Each row comes from the steps of one path. Every step used is in the known rows, and no mark comes twice. Write the path behind each row, first mark first.
(in the rows, 128 means zero)
Known rows
K/D/Y/W: [157 135 123 125 103  93 127  98 136 135 125 166 115 111 136 127 142 108
 145 112 134 113  89 137 126 149 119 117 123 109 151 100 137 126 126 144
 123 136 103 126 121 173 146 143  83 113 131 129 127  94 143 124 139 128
 141 105 104 151  98 138 121 137 100 135 150 130]
X/M: [132 128 137 103 149 147 139 113 151 120 135 154 132 136 114 123 114 123
 140 121 140 127 111 134 115 133 123 137 134 131 103 131 139 124 103 133
 125 127 147 138 121 117 112 155 103 124 123 128  96 134 141 124 122 125
 127 127 117 129 127 146 121 121 123 125 150 134]
J/K/W: [140 126 123 143  83 141 130 120 160 149 139 109 143 126 161 142 126 122
 149 115 153 105 133 124 138 141 155 114 135  47 128 159 129 176 108 122
 114 114 114 124 159 134 123 125  95 105 147 133 115 132 123 131 150 129
 139 119 161 134  91 114  84 114 123 152 154 132]
M/X: [138 128 126 125 114 108 136 110 137 129 129 150 110 125 131 131 127 115
 128 134 134 111 122 117 133 133 130 114 132 119 131 139 115 126 137 129
 134 112 128 105 129 115 130 127 157 128 148 120 132 111 141 129 130 127
 135 142 132 122 155 132 151 145 107 101 125 118]
Y/W/X/J: [129 148 161 107 101 128 122 162 134 148 118 128 136 135 128 135 138 105
 147 149 137 123  74 126 124 141 134 135  97  91 116 130 131 124 163 139
 138  86 127  99 131 143 141 114 137 131 130 122 136 152  95 132 157 115
 117 124 113 151 108 168 160 101  97 134 163 123]
M/X/J: [142 147 127 120  96 128 122 152 153 125 125 132 125 127 150 144 121 113
 146 153 128 102 124 128 130 132 126 113 140  90 125 143 122 119 133 130
 128  80 133 101 138 119 144 117 153 133 143 113 139 112 142 123 142 133
 129 154 120 132 155 154 162 147 110 100 154 135]
M/X/D/Y: [143 174 111 109 115  86 130 114 165 119 132 178 116 121 139 141 125  99
 130  94 155 108 118 140 132 145 129 116 149 124  95 111 145 121 125 149
 169 119 146  99 109 133 147 132  87 123 162 112 129 103 167 119 126 147
 123 134 107 119 157 160 158 116 100  85 161 154]
J/K/D: [120 121 113 125  89 145 136 102 151 139 113 103 143 117 147 131 106 139
 148 110 130 108 101 119 133 144 144 132 133  65 151 134 127 151 105 130
 102 125  99 122 175 142 122 144  69 116 132 110 112 132 140 129 128  94
 150 119 141 127  96 103  94 120 132 169 136 144]
W/X/D: [101 181 131 104 146 127 147 127 134 134 120 161 142 131  92 137 116 116
 132 126 144 152 102 133 123 111 174 147 113 133  93 122 153 128 144 143
 161 122 126  98 127 132 128 107  89 140 132 108 124 169 123 134 120 112
 123 132 110 122 119 149 156  68 109 131 141 140]
D/X/M: [150 140 139 100 116 121 131 120 172 130 133 187 120 131 121 127 114 120
 132 126 146 107  94 126 130 125 105 122 137 130 111 135 155 120 113 129
 134 106 149 108 124 102 112 140 105 140 143 112  94 117 142 126 125 123
 118 129 100 119 145 169 121 127  93 106 145 141]
X/D/Y: [138 168 113 111 137 112 128 119 153 117 145 169 126 124 145 147 123 104
 127  95 148 124 123 146 129 137 133 126 134 135  89  99 147 120 122 138
 169 129 141 122 104 144 142 123  62 124 150 127 131 120 153 125 127 151
 111 124 109 126 135 154 137 107 112 106 164 160]
J/K/W/X: [137 145 136 136  93 129 155 127 161 153 119 117 134 127 135 135 125 109
 148 127 157 105 118 122 137 129 182 119 103  49 110 153 131 178 118 130
 121 105  93 101 164 137 103 101 113 115 144 122 113 150 122 131 156 106
 156 107 150 118  81 124 101  68 110 165 142 130]
J/K/D/Y: [145 126 104 131  79 121 140  97 156 143 122 121 132 106 173 144 120 124
 145  92 142 101 109 135 132 160 119 120 140  68 132 108 132 154  89 142
 102 123 107 124 156 157 128 148  55 104 144 116 115  99 160 122 142 117
 162 107 129 124  95 128  96  95 127 138 147 152]
K/D: [112 123 121 123 113 129 138  99 125 132 118 137 128 123 114 124 123 141
 131 134 119 129 117 131 122 122 145 128 133 109 153 129 131 125 125 132
 121 133  91 130 135 154 134 142  94 121 116 118 118 127 134 128 125 115
 154 135 118 138 109 117 104 139 127 149 115 129]
Y/D/X/J/K: [151 128 142 115  81 128 121 157 155 150 112  72 148 136 191 154  87 111
 176 127 135  90  64  98 150 166 101 120 144  50 119 161 128 170 144 101
 117  68 151  97 137 130 126 114  77 139 168 111 121 125 131 109 137 123
 118 130 125 119 135 164 128  96  98 111 180 141]
W/X/J: [131 149 136 111 111 132 133 167 138 140 107 122 129 135 127 143 133 123
 146 162 130 132 112 135 126 127 142 127 101 101 102 131 130 127 141 130
 132  85 124  99 131 138 130 111 151 146 125 112 136 148 107 123 145 122
 125 129 102 127 119 170 150  79 116 129 137 136]
M/X/J/K/D/Y: [160 130 103 108  48 103 132 124 187 143 121 116 127 113 182 158 111 110
 164 121 143  73  91 135 131 174 118  98 153  33 132 130 133 142  94 138
 100  71 111  95 165 135 144 144  86 107 157 103 125  89 164 114 154 118
 157 141 117 130 125 164 133 122  98 114 166 163]
M/X/D: [122 167 120 111 130 122 126 113 155 125 132 169 128 129 119 131 110 110
 130 113 140 125 113 125 141 126 152 121 140 117 107 137 140 123 144 146
 163 120 132 101 120 128 135 120  98 136 144 110 128 126 143 129 123 130
 122 150 123 124 152 141 157 129 105 104 157 143]
M/X/D/Y/J: [155 157 121 115 134  96 121 125 170 135 148 197 107 106 152 150 131  94
 130 118 149 100  93 162 137 147 149 108 132  93  85 106 124 133 126 142
 162 124 130  94  93 119 135 132 101 106 167 114 151 100 161 129 107 124
 134 126 113 144 184 170 174 142  88  80 163 139]
X/J/K/D: [118 128 124 110  65 161 126 129 166 144 119  89 152 125 175 149  99 135
 164 127 123 106  92 135 139 146 133 118 137  30 133 139 129 151 108 127
  91  91 101 121 166 147 140 140  69 116 126 109 117 131 132 119 145 107
 139 128 135 138  96 139 116 120 131 169 162 150]
X/J: [131 128 135 112 114 139 116 154 139 127 121 109 135 139 151 140 129 127
 147 141 126 120 129 138 123 130 121 126 132  95 128 132 129 120 124 123
 124  95 136 117 126 136 134 126 130 131 125 125 131 129 125 124 137 140
 115 140 119 136 132 157 149 124 121 126 156 138]

Write each row's path
[141 174 119 128 133  93 153 134 158 139 131 192 120 134 117 147 136  99
 131 113 164 113 130 148 127 112 197 122 114 116  87 115 159 151 118 142
 166 110 109  94 111 173 134 105  77 122 150 120 110 134 142 125 138 143
 124 108  97 135 117 155 121  57  92 121 159 153] | K/W/X/D/Y
[140 149 140 116 113 147 154 113 178 151 132 141 144 137 111 134 120 118
 166 116 160 110 109 120 123 133 185 134 115  67  87 159 141 174 100 138
 114 114 116 112 169 121  99 129  94 119 140 114  86 154 143 130 151 101
 141 102 137 123  79 150  89  72 103 154 166 139] | J/K/W/X/M
[131 128 113 114  57 139 129 126 176 135 118 109 135 117 168 147 107 123
 164 135 133  97  84 125 140 152 136 116 151  21 149 153 122 148 117 128
  93  77 108  94 173 124 139 140  89 122 144  95 124 120 138 118 147 104
 151 152 132 132 114 140 129 132 108 134 162 145] | M/X/J/K/D
[131 141 141 138 118 113 145 128 140 146 122 157 119 139 102 129 141 116
 138 147 142 124 138 127 125 111 190 124 106 121 120 149 133 145 144 125
 131 115  94  97 138 153 122 102 138 123 133 121 115 148 118 132 135 123
 143 123 117 137 106 128 114  91 109 144 129 117] | K/W/X
[159 116 125 140 108 118 123 152 167 148 141 113 133 102 185 150 130 113
 143 105 143  75  96 157 141 169 117 102 125  54 100 109 108 165  96 132
 116 112 127 117 143 112 123 133 101  93 168 125 146 110 145 129 128 111
 153  85 147 131 142 147 141 113 116 113 154 136] | D/Y/J/K
[147 136 135 116  51 134 114 164 184 142 127 102 152 122 189 162 108 116
 155 126 141  83  91 118 147 155 100 102 136  24 119 148 142 157 105 113
 117  54 142  96 154 105 129 118  99 131 163 107 132 113 125 119 154 122
 112 124 148 116 125 173 138 113 110 124 172 155] | D/X/J/K
[140 130 143 105 136 123 141 102 149 136 127 158 117 140 121 123  91 110
 156 129 137 113  65 101 134 145 106 142 142 152 115 156 147 135 133 112
 140 117 152 118 111 127 112 133  83 143 148 112  91 131 144 110 112 123
 124 140  93 115 152 171 119 112  90 108 165 126] | Y/D/X/M
[159 143 123 132  49 136 118 150 196 143 128  96 142 134 174 161 126 106
 167 142 151  80 116 123 141 145 150  98 145   4 121 182 123 166 120 117
 104  64 109  97 163 127 145 118 118 113 160 123 124 118 141 121 162 130
 136 140 155 128 119 145 117 129 104 138 173 139] | M/X/J/K/W
[133 149 146 115  76 142 134 130 148 158 102 108 152 124 145 141 117 117
 172 131 130 110  50 113 128 154 148 130 105  27 133 126 130 153 142 146
 102  87  92  98 172 153 133 126  78 121 126 106 117 149 102 129 160  87
 135 114 133 149  76 159 131  96  92 175 178 134] | Y/W/X/J/K/D
[145 123 109 128 106 103 143 106 142 124 122 158 106 119 139 129 134 123
 129 117 123 109 120 149 124 134 128 118 136 131 147  94 139 124 107 140
 126 138  99 123 126 164 138 149  83 118 132 119 114 103 158 122 135 136
 162 123  99 135 122 133 116 120 116 132 126 146] | K/D/Y
[162 155 150 107 101  89 132 166 146 148 117 145 116 127 147 145 145  98
 145 141 146 105  88 135 124 149 111 118 102 103  99 104 139 126 141 135
 150  79 138 101 116 150 145 109 129 133 141 126 144 126 118 120 158 129
 104 109  93 145 107 192 170  87  92 109 177 134] | D/Y/W/X/J
[140 127 136 123 118 107 131 120 122 140 117 132 120 130 141 127 108 107
 136 138 130 111  76  99 142 135 109 133 131 136 128 152 138 143 160 104
 146 109 143 102 115 140 121 113 109 145 161 117 118 123 123 120 116 128
 124 128 102 117 152 150 130 116  97 107 142 129] | Y/D/X
[146 133 126 118  75 150 120 156 179 152 136  77 153 139 182 154 123 122
 170 137 147  94 124 135 136 151 151 109 128  12 125 166 127 176 103 112
 105  68 117 113 163 136 138 122  99 107 147 131 131 129 117 120 155 131
 125 123 154 141 100 144 104 112 121 150 180 140] | X/J/K/W
[151 168 136 119 141 101 138 134 173 152 140 203 123 118 133 143 142  97
 138 135 155 108 107 174 129 127 203 112 103  91  66 123 140 158 132 141
 165 118  99  89  94 164 134  99  72 106 154 126 140 136 139 132 119 122
 141 107 100 152 138 165 133  79  84 124 168 136] | K/W/X/D/Y/J
[155 148 145 123 115  76 137 139 131 157 119 159 108 119 127 136 154  99
 128 117 148 108 108 129 119 150 122 130 103 127 115  95 132 133 152 145
 145 115 130 105 128 146 131 112 128 120 151 126 128 119 127 128 145 122
 122  89  99 128 107 165 150  85  96 116 142 119] | D/Y/W/X
[139 138 141 117  77 120 114 164 170 139 122 137 128 126 161 150 120 114
 142 149 127 102 105 125 138 124 104 108 127  87 128 140 144 125 134 116
 123  67 129  89 123 116 136 113 132 142 148 110 129 112 127 111 136 140
 115 142 109 132 148 180 152 120 106 101 157 145] | D/X/J
[156 172 129 107 112  87 119 117 158 130 131 191 117 117 146 140 137  82
 136  88 162 108  83 128 134 152 118 122 135 113  99 109 144 121 154 148
 166 118 142 104 109 146 150 127  85 117 174 122 137 107 150 126 138 138
  99 118 121 134 146 164 165 141  76  87 187 138] | M/X/D/Y/W
[146 131 129 116  70 131 121 155 173 141 121  88 143 127 171 154 109 112
 156 126 141  89 100 121 147 158 123 103 141  30 111 155 118 150 114 131
 112  75 145  95 156 105 138 128 122 118 157 115 137 122 137 123 153 114
 126 149 151 117 124 149 157 126 112 110 167 147] | M/X/J/K
[147 142 138 129  32 133 118 170 203 150 135 115 154 131 188 163 116 109
 161 144 149  71 103 126 146 135 130  94 138   9 120 165 143 177 108 102
 110  52 118  87 152 122 141 105 102 120 162 119 119 112 118 121 161 129
 122 125 141 124 113 164 104 106  91 129 182 147] | D/X/J/K/W
[140 137 153 119 126 163 132 122 196 163 146 150 130 124 127 139 120 124
 170 138 152  98  80 147 131 150 196 116 108  29  74 162 122 177 104 138
 114 103 105 114 159 112 101 130 100  99 146 113 105 164 126 133 125  76
 148  99 143 138 109 157 111  84  96 159 169 117] | Y/J/K/W/X/M
[148 117 115 131 121 115 126 115 145 135 136 164 109  99 153 136 140 114
 138 139 119  99 101 167 130 142 146 114 122 101 131 101 118 134 111 139
 116 139  84 120 116 149 138 154  92 101 131 120 136  97 151 128 107 111
 162 109 107 157 152 143 128 135 112 127 126 122] | K/D/Y/J
[144 174 117 119 102 114 157 127 182 150 133 159 136 128 146 153 124 102
 150  98 182 106 115 143 124 138 188 120 116  61  70 128 151 182 105 145
 158 105 118  97 150 160 132 101  39 107 161 120 110 133 147 123 153 130
 141  96 126 122  94 148 108  45 101 136 177 161] | J/K/W/X/D/Y
[121 139 128 117  83 140 144 129 155 154  99  95 149 127 144 145 108 133
 164 144 126 110  89 131 128 146 154 129 116  31 133 130 131 148 113 137
  95  86  87 101 167 141 126 122  88 128 129  96 114 152 123 118 152  89
 151 132 110 126  85 147 131  76 119 162 150 145] | W/X/J/K/D
[135 143 153 114  82 135 126 164 155 165 117  96 154 142 163 151 119 109
 167 130 147 103  59 117 135 161 132 126 104  36 107 133 121 152 150 135
 125  83 140 105 170 128 132 107 112 128 143 120 134 150  94 130 155 100
 107 110 142 124  88 169 157  82  97 150 182 125] | Y/W/X/J/K
[146 141 132 126 106  82 146 104 131 148 120 183 115 116 119 127 147  97
 141 123 134 114  86 130 111 141 146 136  95 117 138  94 136 127 143 150
 137 126  92 106 126 170 133 122  97 123 133 113 122 114 128 125 142 115
 150 105  97 148  97 153 133  97  92 140 135 127] | K/D/Y/W/X
[117 181 130 117 111 137 149 117 165 153 121 137 153 136 125 142 113 109
 150 113 164 120  99 130 135 125 202 125 121  49  87 146 144 177 127 139
 150 113 113  93 156 153 119 101  63 120 146 110 111 166 128 132 148 111
 129 120 146 125  87 131 111  64 104 157 168 145] | J/K/W/X/D
[122 122 122 120  76 112 135 103 156 130 117 174 114 115 137 126 114 130
 128 137 125 110  97 123 132 123 128 117 132 106 152 125 148 129 133 123
 119 110  89  98 140 141 121 128 103 134 135  94 106 103 130 127 127 120
 150 136  99 125 128 142 116 128 103 131 119 136] | K/D/X
[146 132 110 111  65 124 132 134 175 138 119 107 139 119 192 166 115 121
 156 113 138  85 101 146 126 160 113 112 139  45 133 115 135 146  83 129
 102  92 114 120 155 150 149 145  58 115 144 118 125 104 153 107 149 132
 155 123 112 137  97 151 113 106 126 138 163 160] | X/J/K/D/Y
